In the rows, zero is written as 128.
Known rows, with every way that one mark hangs from another:
Z292[Z119[Z176[Z463] Z181] Z730]: [111 156 177 174 172 132 135 144 128 173  99  86 172 164 101 147 166 114
  97 136 129 132 146 102 113  94 160 103 157 165 149 197  89 131]
Z601[Z291[Z463] Z615]: [169 125  76 160 148  87  72 173 119  89 131 128  51 118 199 129 173 111
 118 183 166 125 163 140  67 132  69 109 132 136  72 153  99  82]
Z292[Z119[Z176[Z407] Z181] Z730]: [117 190 165 179 170 155 112 171 112 132 143 117 165 106  43 119 142 118
 115 144 122 134 114 100 119 112 145 147 154 163 144 197  64 138]
Z119[Z176 Z181]: [109 145 143 169 136 128 160 164 107 122 102 131 149 117 102 147 110 176
 150 138 172 156 109 121 114  98 149 155 120 156 145 148 101 125]
Z25[Z181[Z730[Z176[Z119 Z407[Z292]]]]]: [131 154 115 119 124 160 158 121 160 122 164 143 151 119 100  91 112  70
 125 152  45 111 105 116 171 159  93 155  97  75 119 103 151 178]
Z463[Z176[Z119 Z407] Z291[Z601]]: [101  82  96 137 132  68 126 150 170  84 164 168 130  76  78 104  80 161
 160 145 124 120 130 124 138 154 182 149 135 142 148 145 147 109]
Z463[Z984]: [124 120  99 119 115 119 120 117  81 147 135 130  90 140 172 123 141 161
 153 105 166 141  79 103 145  89 107 132 120 131 106 117 103 109]
Z181[Z730]: [110 114 106 155  99 156  87 136 119 131 130 130 102 173 140 128 129 116
 151 113 116 140 120 106 151 100  97 142  99 104 142 118  84 130]
Z407[Z176[Z119[Z181]] Z292[Z730]]: [131 152 161 144 147 132 176 127 134 185 141  98 166 129 116 114 172 111
 136 124  65 143 113 171 113 202 137 122  82 181 130 171  88 158]
Z25[Z181[Z119[Z176] Z730]]: [123 151 106 158  96 176 112 141 132 124 107 122 159 152 116 138 141 137
 142 160 113 178  95 103 195  92  86 168 163  73 134 131 104 122]
Z292[Z730[Z176[Z463[Z291]]]]: [137 138 181 159 157 159 128 130 148 157 131  66 105 162 153 103 145  94
 127 140 107 135 165 105  94  85 149 110 100 135 159 140 171 125]
Z176[Z407 Z463[Z291]]: [129 129 138 113 131 142  74 120 141 104 128 105 126 127  99 146 121 132
 129 118 186 111 140 138 110 121 157 118 131 126 130  99 155 139]
Z407[Z292]: [124 121 125 140  97 112 134 127  89 144 127 117 101 147 154 108 140 144
 173 128 143 119 108 120 118 147  98 107  98 125  96 107  86 145]
Z407[Z176[Z119[Z181] Z463 Z730]]: [109 114 171 118 129 126 166  98 146 143 106  95 174 129 142 202 152 115
  72  96 105 108 158 187 102 198 156 105 108 179 149 137 133 147]
Z615[Z601]: [117 100 109 171  60 121 128 145  92 104 147 110  81 118 161 137 106 141
 179 135 131 141  97 109 112 111 112 143 107 109 129  86  53 104]
Z730[Z176[Z119 Z407[Z292] Z463[Z984]]]: [143 145 135  49 147 104 168  72 121 158 141 140 158  96 139  88 127  94
 110 117  92  90 134 132 135 155 152 112 112 134 133 101 162 163]
Z463[Z291[Z601] Z984]: [144  95  98 142 104  92 104 135 119 117 146 147 104 146 134  94 135 184
 187 121 145 165  99 129 162  93 118 153 151 142 102 132 141  83]
Z176[Z119]: [ 92 113  83 147 120  88 116 138  99 116 129  95  99 120 175 131 121 139
 140 133 128  99  99  94 103 121 149 137  88 137 140 124  79 126]
Z338[Z176 Z181[Z119]]: [113 123  84 113  52 124 165 125  47 136 169  78  70 183 201 108 120 166
 148  69 152 165 159  80 140  99 123 106 151  59 136  57  72  78]
Z176[Z119[Z181] Z407 Z463]: [111 125 119  96 145 114 127 130 126 122 119 117 164 129  70 194 113 111
  91 105 159  77 139 161  86 154 209 120 113 129 145 110 124 162]
Z730[Z176[Z407[Z292] Z463[Z291]]]: [154 153 176 118 136 146 141 107 153 134 130 104 138 110 104  86 118 113
 139 128 131 121 166 146 106 137 133 115 117 113 129  90 190 166]
Z291[Z463[Z176[Z730] Z984] Z601[Z615]]: [153  53 111  95 124  78 140 125 122 128 126 225  71 114 179 135 152 125
 133 124 109 141 132 156 124 184  84  97 165 175  69 184 150  78]
Z176[Z407 Z463[Z984] Z730]: [127 112 161  56 131 130  96  82 104 125 116 159 144 130 114 167 139 106
 101  91 170  79 121 148 132 162 137  95 137 150 114  99 143 147]
Z176[Z407]: [112 129 117 131 103 135  95 140  92  98 166 125 101 109 103 139 120 133
 153 122 173 117 114 101 114 124 139 138 119 108 130  99  89 134]
Z25[Z181[Z730[Z176[Z407[Z292]]]]]: [146 160 144 123  94 191 156 115 160 128 171 151 138 145  88  98 119  89
 150 141  82 138 115 115 177 141  67 144 123  52 109  90 154 167]
Z730[Z176[Z463]]: [117 124 149 129 101 137 172 110 117 157 137  83 104 151 181 134 122 121
 125 118 139 125 171  87  97  85 142 101 118  96 157  93 137 123]
Z407[Z176 Z292]: [124 136 148 142  80 133 165 107 114 155 161 108 122 116 168 110 155 156
 174 122 119 159 121 132 138 167  79 113 116 134 115 108  94 131]
Z615[Z601[Z291[Z463[Z176[Z407]]]]]: [135  93 110 138 115  77 139 160 141  87 186 198 103  73 144 123 105 121
 153 173 137 120 164 140 108 156 108 132 153 103  99 113 106  96]
Z25[Z181]: [101 119 103 148  88 146 139 137 111 113 150 111  90 161 158 166 132 155
 161 143 185 130  74  87 131  99 103 127 129  87  90 101 115 118]
Z338[Z176[Z119[Z181] Z407]]: [109 145 107 102 104 100 180 151  83 117 145 113 126 118  94 143 101 136
 103  83 138  99 135 121  99 135 183 136 110 115 161 104 100 125]
Z119[Z176[Z463 Z730] Z181]: [110 119 189 133 142 126 154 131 127 123  63 141 185 136  97 191 130 130
  98 132 163 106 147 157 108 151 159 106 126 189 143 141 142 152]
Z176[Z119 Z407 Z463[Z291 Z984] Z730]: [138 115 136  66 175 105  62  98 141  99  88 137 152  99 115 139 130 112
  85 112 137  68 104 170 121 167 159 116 122 198 120 128 174 158]
Z119[Z176[Z407 Z463[Z291]] Z181[Z730]]: [133 158 163 138 170 174  89 149 185 108  78 159 210 124  16 150  96 122
 107 126 142 132 139 172 156 115 161 166 136 150 164 148 175 152]

Rows:
[169  95 115 110 108 134 117  92 173 133 126 122 119 115 150 131 170 162
 143 119 141 198 135 171 140 128 103 112 174 167 116 146 176  64]  Z407[Z176[Z463[Z291[Z601[Z615]] Z984]]]
[131 114 133  90 182  94 104 113 145 105 101 186 128  62 113 109  97 151
 105 118 130  93  79 157 139 167 138 140 113 198 122 156 172 140]  Z463[Z176[Z119 Z407 Z730] Z291 Z984]
[ 94 161 145 198 156 128 110 152 108 139 141  87 124 129 150  89 160 120
 139 156 110 141 120  49 129  81 116 124 144 169 154 200  45 107]  Z292[Z119[Z176] Z730]
[120 119 113 166 167 124 127 160 188 145  81 150 137 135  95 122  81 151
 115 106  92 139 102 169 137 128 149 165  86 151 147 172 149 144]  Z463[Z176[Z119[Z181[Z730]]] Z291]
[104 120 109 129 164 104 111 141 161  96 132 138 114  66 107 108  75 157
 139 136 145 107 101 123 112 136 170 151 105 153 144 137 151 130]  Z463[Z176[Z119 Z407] Z291]
[104 121 113 128 128 137 140 113 159 151 130  97 135 157 172 117 110  71
  96 123  53 102 173  92 133 101 146 127  88 102 189 115 134 140]  Z181[Z730[Z176[Z119 Z463]]]
[115 170 182 147 174 152 115 145 135 150 126 109 188 132  41 145 151  95
  91 134 136 113 151 113 112 117 177 114 169 155 156 188  91 142]  Z292[Z119[Z176[Z407 Z463] Z181] Z730]
[134 115 118 126 145 113 134 125 133 159 108 155  91 114 164  94 112 200
 155 110 177 158  75 126 147  83 115 134 129 152 107 147 162  96]  Z463[Z176 Z291 Z984]
[130 153 141  82 109 154 148  98 125 133 108 124 205 121  78 146 150 126
 135 163 167 131 118 147 158 162 122 114 185  81 111 100 142 169]  Z25[Z181[Z119[Z176[Z407[Z292] Z463]]]]
[151  99  90 170  99  70 119 167 110  83 170 134  75 116 203 123 142 115
 153 175 122 124 160 136  96 129  85 130 134 107  85 104  74  92]  Z615[Z601[Z291[Z463]]]
[169  87  95 112 120 105  88 112 148 120  93 136 101 143 133 124 152 147
 144 127 164 161 123 167 121 115 121 109 158 164  94 144 164  84]  Z176[Z463[Z291[Z601[Z615]] Z984]]
[114 103 154  74 137  91 112  91 125 109  99 140 166 114 105 147 139  74
 101 125 116  39 140 165 104 239 158  81  91 172 116 109 123 198]  Z176[Z119 Z407[Z292] Z463 Z730]
[155 155 114 155  68 205 147 127 127 152 146  91 110 179 142 127 142 114
 131 131  74 186 128 105 175  82  65 161 155  18 133  99 122 122]  Z25[Z181[Z119 Z730[Z176]]]
[135 136 201 113 162 120 101 105 154  87  72 153 190  81  77 111 126 118
 124 157 156  90 142 168 125 199 136 103 121 201 121 129 175 181]  Z119[Z176[Z407[Z292] Z463[Z291] Z730]]
[159 164 135  83 153 143  80 106 124 130  88 123 184  88  89 119 139 161
 119 129 174 162 114 154 156  94 148 150 192 134 144 133 165 125]  Z181[Z119[Z176[Z407 Z463[Z291 Z984]]]]
[152 102  86 184 103 112  78 167 140  76 122 115  68 123 122 112 128 156
 175 153 154 172 118 140  96 121 102 139 134 153 108 145 118  77]  Z463[Z291[Z601[Z615]]]
[175 112  81 111 174  77 118 141 136 139 124 193  62 101 216 107 164 138
 117 165 166 144 133 144 106 128  62  99 150 160  65 179 145  69]  Z601[Z291[Z463[Z176 Z984]] Z615]
[127 153 152 170 164 134 178 164 110 158 145  89 123 141 119 116 125 100
 119 136  67 126 129 114  81 113 168 148  73 143 160 164 107 141]  Z292[Z730[Z176[Z119[Z181]]]]
[110 100 154  99 132 113 126 134 119 117 160 185  93 101 138 157 117 110
 120 111 134  89 153 128 116 189 121 104 140 139 107 136 150 134]  Z291[Z463[Z176[Z407 Z730]]]
[159 143 124 109 146 155  68 101 146 162  57 128 184 144 126 105 151 141
 115 123 114 177 134 152 196  71 111 158 169 135 149 151 152 119]  Z181[Z119[Z176[Z463[Z291 Z984]]] Z730]
[110  95  78 140 171  31 140 155 145 116 154 157  91 114 214 113 133 127
 121 174 126  86 172 117 103 145 129 107 120 141 114 168 123 104]  Z601[Z291[Z463[Z176[Z119]]]]
[ 76 107 105  91 105  96 144 123  77  63 175 134 103 122 157 113  82 115
 104  91 122  66 144  85 126 178 162 101  96 140 144  69 105 122]  Z338[Z176[Z119 Z407 Z730] Z181]
[116 116 101 102 160  95 187 125 120 177 105 166 131 117 138 141 104 178
 122  90 141 130  69 148 131 122 165 137 112 158 123 158 130 126]  Z463[Z176[Z119[Z181]] Z984]
[135 126 134  94 116 165 143  86 138 183 123 143 133 174 172 108 129  99
 107  94  87 143 151 103 171  73 103 129 125  99 155 106 163 119]  Z181[Z730[Z176[Z463[Z984]]]]
[162 150 167 158 138 183 136 138 172 161  96 105 142 178  98 134 108 115
 101  99 102 158 168 160 126  80 131 152 115  97 153 123 188 144]  Z119[Z181[Z730[Z176[Z463[Z291]]]]]
[138 158 114 135 100 199 103 130 106 117 200 118 112 150 109  89  97 107
 129  95  74 180 167 100 171 108  99 156 141  33 151  67 103 121]  Z338[Z181[Z119 Z730[Z176[Z407]]]]
[121 128 157 116 108 145 145 110 119 120  77 105 173 153 136 194 159 132
 101 161 158 126 124 129 146 141 114 104 177 114 121 121 139 137]  Z25[Z181[Z119[Z176[Z463 Z730]]]]
[106 108 111 116 139 101 152 134 125 144  93  90 149 160 118 187 124 124
  98 111 150  90 131 150  86 132 195 116  99 136 141 124 116 155]  Z176[Z119[Z181] Z463]
[124 143 123 161  95 190 157 135 149 131 166 125 104 171 148 124 120 110
 137 146  97 159 114  82 166  76  79 154 118  58 129 100 141 124]  Z25[Z181[Z730[Z176]]]
[157 173 125 131  79 217 127 129 133 126 174 117 128 144  91 130 129 100
 126 129  82 175 127 110 171 102  78 173 164   9 134  87 126 137]  Z25[Z181[Z119 Z730[Z176[Z407]]]]
